Every row comes from one small tree of marks. The marks that hang from a mark follow it in brackets, in the order of their numbers. Every link used is in the known rows. Which tree was each row made from?
Known rows
k_881(k_590 k_987(k_218 k_333(k_356))): [-1.87  1.73 -0.48  1.83  2.73 -4.58 -1.08 -2.39 -1.38 -0.88 -0.69 -3.03
  3.70 -1.26 -3.56  5.49 -0.05]
k_333(k_356 k_673): [ 2.22 -0.01 -6.23  4.95 -4.51  0.59  1.04 -2.52 -0.37  1.11  1.29  2.36
  0.59  3.10  2.16 -2.04 -4.95]
k_590(k_881(k_987(k_218(k_613) k_333(k_356(k_829))))): [ 0.01  2.44  6.23 -1.95 -0.17  0.94 -0.01 -0.18 -1.92 -0.56  1.71 -3.34
 -0.02 -0.71 -3.05  2.20 -0.38]
k_333(k_356(k_829) k_673 k_987(k_218(k_613))): [ 7.96  1.80 -0.53  0.82  0.37 -1.12  2.23 -4.32 -1.67  2.17  3.42  2.25
 -3.64  4.10 -2.43 -0.84 -2.15]
k_731(k_356): [-2.72 -1.78 -3.31  2.50 -0.65  2.07 -2.22  1.54 -0.10 -2.19 -0.15 -0.11
  2.07  2.64  6.25 -0.92 -2.77]
k_590(k_881(k_987(k_218 k_333(k_356(k_829) k_673)))): [ 4.26  3.25  1.72 -1.05 -2.18  0.40  1.45 -0.93 -2.72  3.54  3.17 -0.85
  0.91  1.81 -0.20  2.26 -4.33]
k_613(k_829(k_356)): [-3.74 -1.94 -3.20  3.62 -4.23  3.01  3.35  4.42  3.70 -1.16 -4.18 -0.20
 -1.68  1.17  8.24 -3.36 -2.65]
k_881(k_590 k_987(k_218(k_613) k_333(k_673))): [ 0.71  0.14  4.57  0.76  4.81 -5.70 -3.68 -1.83 -3.12 -1.00 -3.55 -0.22
  3.17 -3.93 -7.17  4.65  3.08]
k_590(k_881(k_987(k_333))): [-4.14  1.62  4.26 -1.45 -2.71  1.12 -2.21 -0.21 -1.68 -0.23 -0.80 -0.29
  3.75 -4.06  2.62  0.23  0.17]
k_218(k_613(k_829) k_987(k_333)): [-3.57 -2.28  3.83 -3.58  4.20  0.43  1.27  3.44  3.76  0.48 -3.44 -1.08
 -2.21 -5.72  1.28 -1.52  6.09]
k_590(k_881(k_987(k_333(k_673)))): [-0.47  2.00  2.92 -1.37 -2.98  0.28 -2.32 -0.80 -2.65  1.85 -0.94  1.21
  3.40 -2.68  1.85 -0.25 -0.89]
k_218(k_613(k_829(k_356))): [-4.38 -2.49  1.20  2.42 -1.75  2.90  1.33  4.06  3.07 -3.90 -5.81 -1.21
 -2.70 -0.89  2.84 -3.64  1.32]
k_881(k_590 k_987(k_218 k_333(k_356 k_673))): [ 2.23  2.33 -2.10  1.66  2.56 -5.61 -0.92 -3.09 -2.13  1.40 -0.59 -1.45
  3.18  0.23 -4.44  4.90 -1.24]
k_881(k_987): [-5.33 -1.88  2.29  4.71 -0.19 -2.07 -0.65 -1.30 -2.10 -2.47 -3.28  2.59
  3.32 -3.73  4.12  0.53 -0.60]
k_218(k_613 k_987): [-5.54 -3.22  5.81  2.66  5.54 -2.13 -2.38 -0.28 -0.45 -4.03 -2.77  0.25
  1.98 -5.89  1.27 -1.82  4.32]
k_590(k_881(k_987(k_218 k_333))): [-2.75  1.42  3.62 -0.98 -2.60  0.46 -2.60 -0.78 -2.51 -0.38  1.77 -1.37
  3.95 -1.87  0.32  1.94 -1.08]
k_613(k_829): [-3.04 -3.40 -1.36  4.63 -6.10  2.14  2.94  1.41  3.05  1.47 -3.01  1.62
 -0.76 -2.38  6.16 -2.14 -2.53]
k_218(k_613 k_987(k_333(k_356))): [-3.57  0.10  1.37 -3.18  6.01  0.04 -0.84  0.85  1.72 -2.60  0.09 -2.10
 -0.23 -2.53 -1.45 -0.97  5.47]
k_987(k_218(k_613(k_829))): [-2.14 -3.91  1.71  4.07 -3.27  1.23  0.46  0.76  1.15 -1.90 -0.80 -0.72
 -1.28 -1.05 -1.22 -0.57 -0.59]

Which tree is each row?
[-4.13 -0.03  7.74  3.21 -1.63 -1.81 -3.75 -2.34 -4.19 -3.65 -0.88 -2.09
  3.54 -3.66 -1.73  0.44 -0.09]
k_590(k_881(k_987(k_218(k_613))))
[ 4.15  0.08 -3.03  1.66 -2.27 -1.69 -1.34 -4.83 -2.83  1.96  3.49  4.88
  1.09  2.38  1.25 -1.33 -2.60]
k_333(k_673 k_987(k_218))
[ 0.83  1.89  2.18 -0.96 -2.64 -0.35 -2.56 -1.20 -3.50  1.65  2.00  0.27
  3.60 -0.58 -0.33  1.67 -2.06]
k_590(k_881(k_987(k_218 k_333(k_673))))
[ 0.06 -0.97 -1.07 -1.76  3.81 -0.75 -0.53  0.79  0.30  2.41  0.80  3.16
  2.14 -2.30  3.67 -0.60  1.36]
k_218(k_987(k_333(k_673)))
[ 4.69  0.18 -4.91 -2.41 -3.19  2.58  2.23  1.25  2.57  2.37  2.51 -1.44
 -4.43  4.31 -5.10  0.05 -0.65]
k_987(k_218(k_613(k_829)) k_333(k_356 k_673))
[ 0.14 -0.53  0.43 -4.36  5.64  0.16  1.49  5.43  3.44  0.44 -4.45 -1.24
 -3.46 -0.97  2.12 -2.88  4.92]
k_218(k_613(k_829(k_356)) k_987(k_333(k_673)))
[ 0.86  1.27 -2.44  0.06 -2.34 -0.31  1.54 -3.75  1.43 -0.06  1.99 -1.96
 -3.94  2.41 -1.72 -1.93  0.31]
k_333(k_356 k_987(k_218(k_613(k_829))))
[ 3.50  0.44 -1.90 -1.77  4.33 -0.04  3.48  1.05  1.28  4.26  1.95  1.86
 -0.73  0.24  3.71  0.19 -0.94]
k_218(k_987(k_333(k_356(k_829) k_673)))
[-0.62 -0.03 -0.19 -1.80  4.48  0.82  3.29  1.71  2.34  1.88  1.89  0.19
 -0.30 -1.05  4.45  0.64  0.19]
k_218(k_987(k_333(k_356(k_829))))
[ 5.16  0.62 -4.29 -1.30 -2.42  3.92  3.88  1.30  1.60  4.01  2.44  3.55
 -1.86  3.10  1.86  0.10 -3.57]
k_987(k_333(k_356(k_829) k_673))
[ 1.19  0.93 -4.35 -1.87  3.20 -0.74  0.96 -0.17  1.05  2.47  2.17  0.89
  0.71  0.46  2.58 -0.83  0.27]
k_218(k_987(k_333(k_356 k_673)))
[-1.80 -1.17 -0.94 -3.15 -1.01  4.25  0.80  5.62  3.37 -2.48 -0.40 -2.11
 -3.12  2.68 -1.71 -0.07  1.61]
k_987(k_218(k_613(k_829(k_356))) k_333)
[-2.42 -1.93  1.30 -1.81 -0.42  3.31 -2.46  1.67  0.25 -3.34  2.62  0.73
  0.78 -0.10 -4.52  1.46  2.03]
k_987(k_218(k_613) k_333)
[ 1.91  1.99  1.47  0.70  4.67 -5.67 -2.18 -2.75 -2.40 -0.77 -2.23 -2.49
  1.96 -1.04 -8.16  4.58  1.82]
k_881(k_590 k_987(k_218(k_613) k_333(k_356 k_673)))
[ 4.56 -0.47 -0.40  0.44 -2.09 -1.61 -0.07 -3.28 -0.69  2.30  0.24  2.77
 -2.96  0.87 -1.25 -2.54  0.25]
k_333(k_673 k_987(k_218(k_613(k_829))))
[-1.03  0.12 -0.01 -0.48 -0.25  0.34  0.07  0.04  0.95 -2.49 -1.09 -0.88
 -2.97  2.02  1.24 -2.81  1.57]
k_333(k_987(k_218(k_613(k_829(k_356)))))
[ 3.56  0.61 -4.24 -1.95 -1.38  2.14 -0.75 -0.33  0.18 -0.47  4.25 -0.12
 -1.26  4.60 -6.81  0.92 -0.25]
k_987(k_218(k_613) k_333(k_356 k_673))
[ 2.87 -0.74 -2.85 -2.96 -1.25  3.24  0.99  4.81  2.31  0.05 -0.33 -0.37
 -3.62  4.17 -2.55 -0.55  0.42]
k_987(k_218(k_613(k_829(k_356))) k_333(k_673))
[-1.74  1.16 -2.93 -0.73  0.24 -0.42  0.14 -0.77 -0.91 -1.01  2.75 -0.86
  1.03  2.10 -1.19  3.65 -0.76]
k_881(k_987(k_218 k_333(k_356)))
[ 4.12  0.61 -1.87 -0.45 -0.60 -0.95  0.13 -0.91 -0.32  0.18 -0.83  1.09
 -3.51  3.63  0.25 -3.24  0.16]
k_333(k_673 k_987(k_218(k_613(k_829(k_356)))))
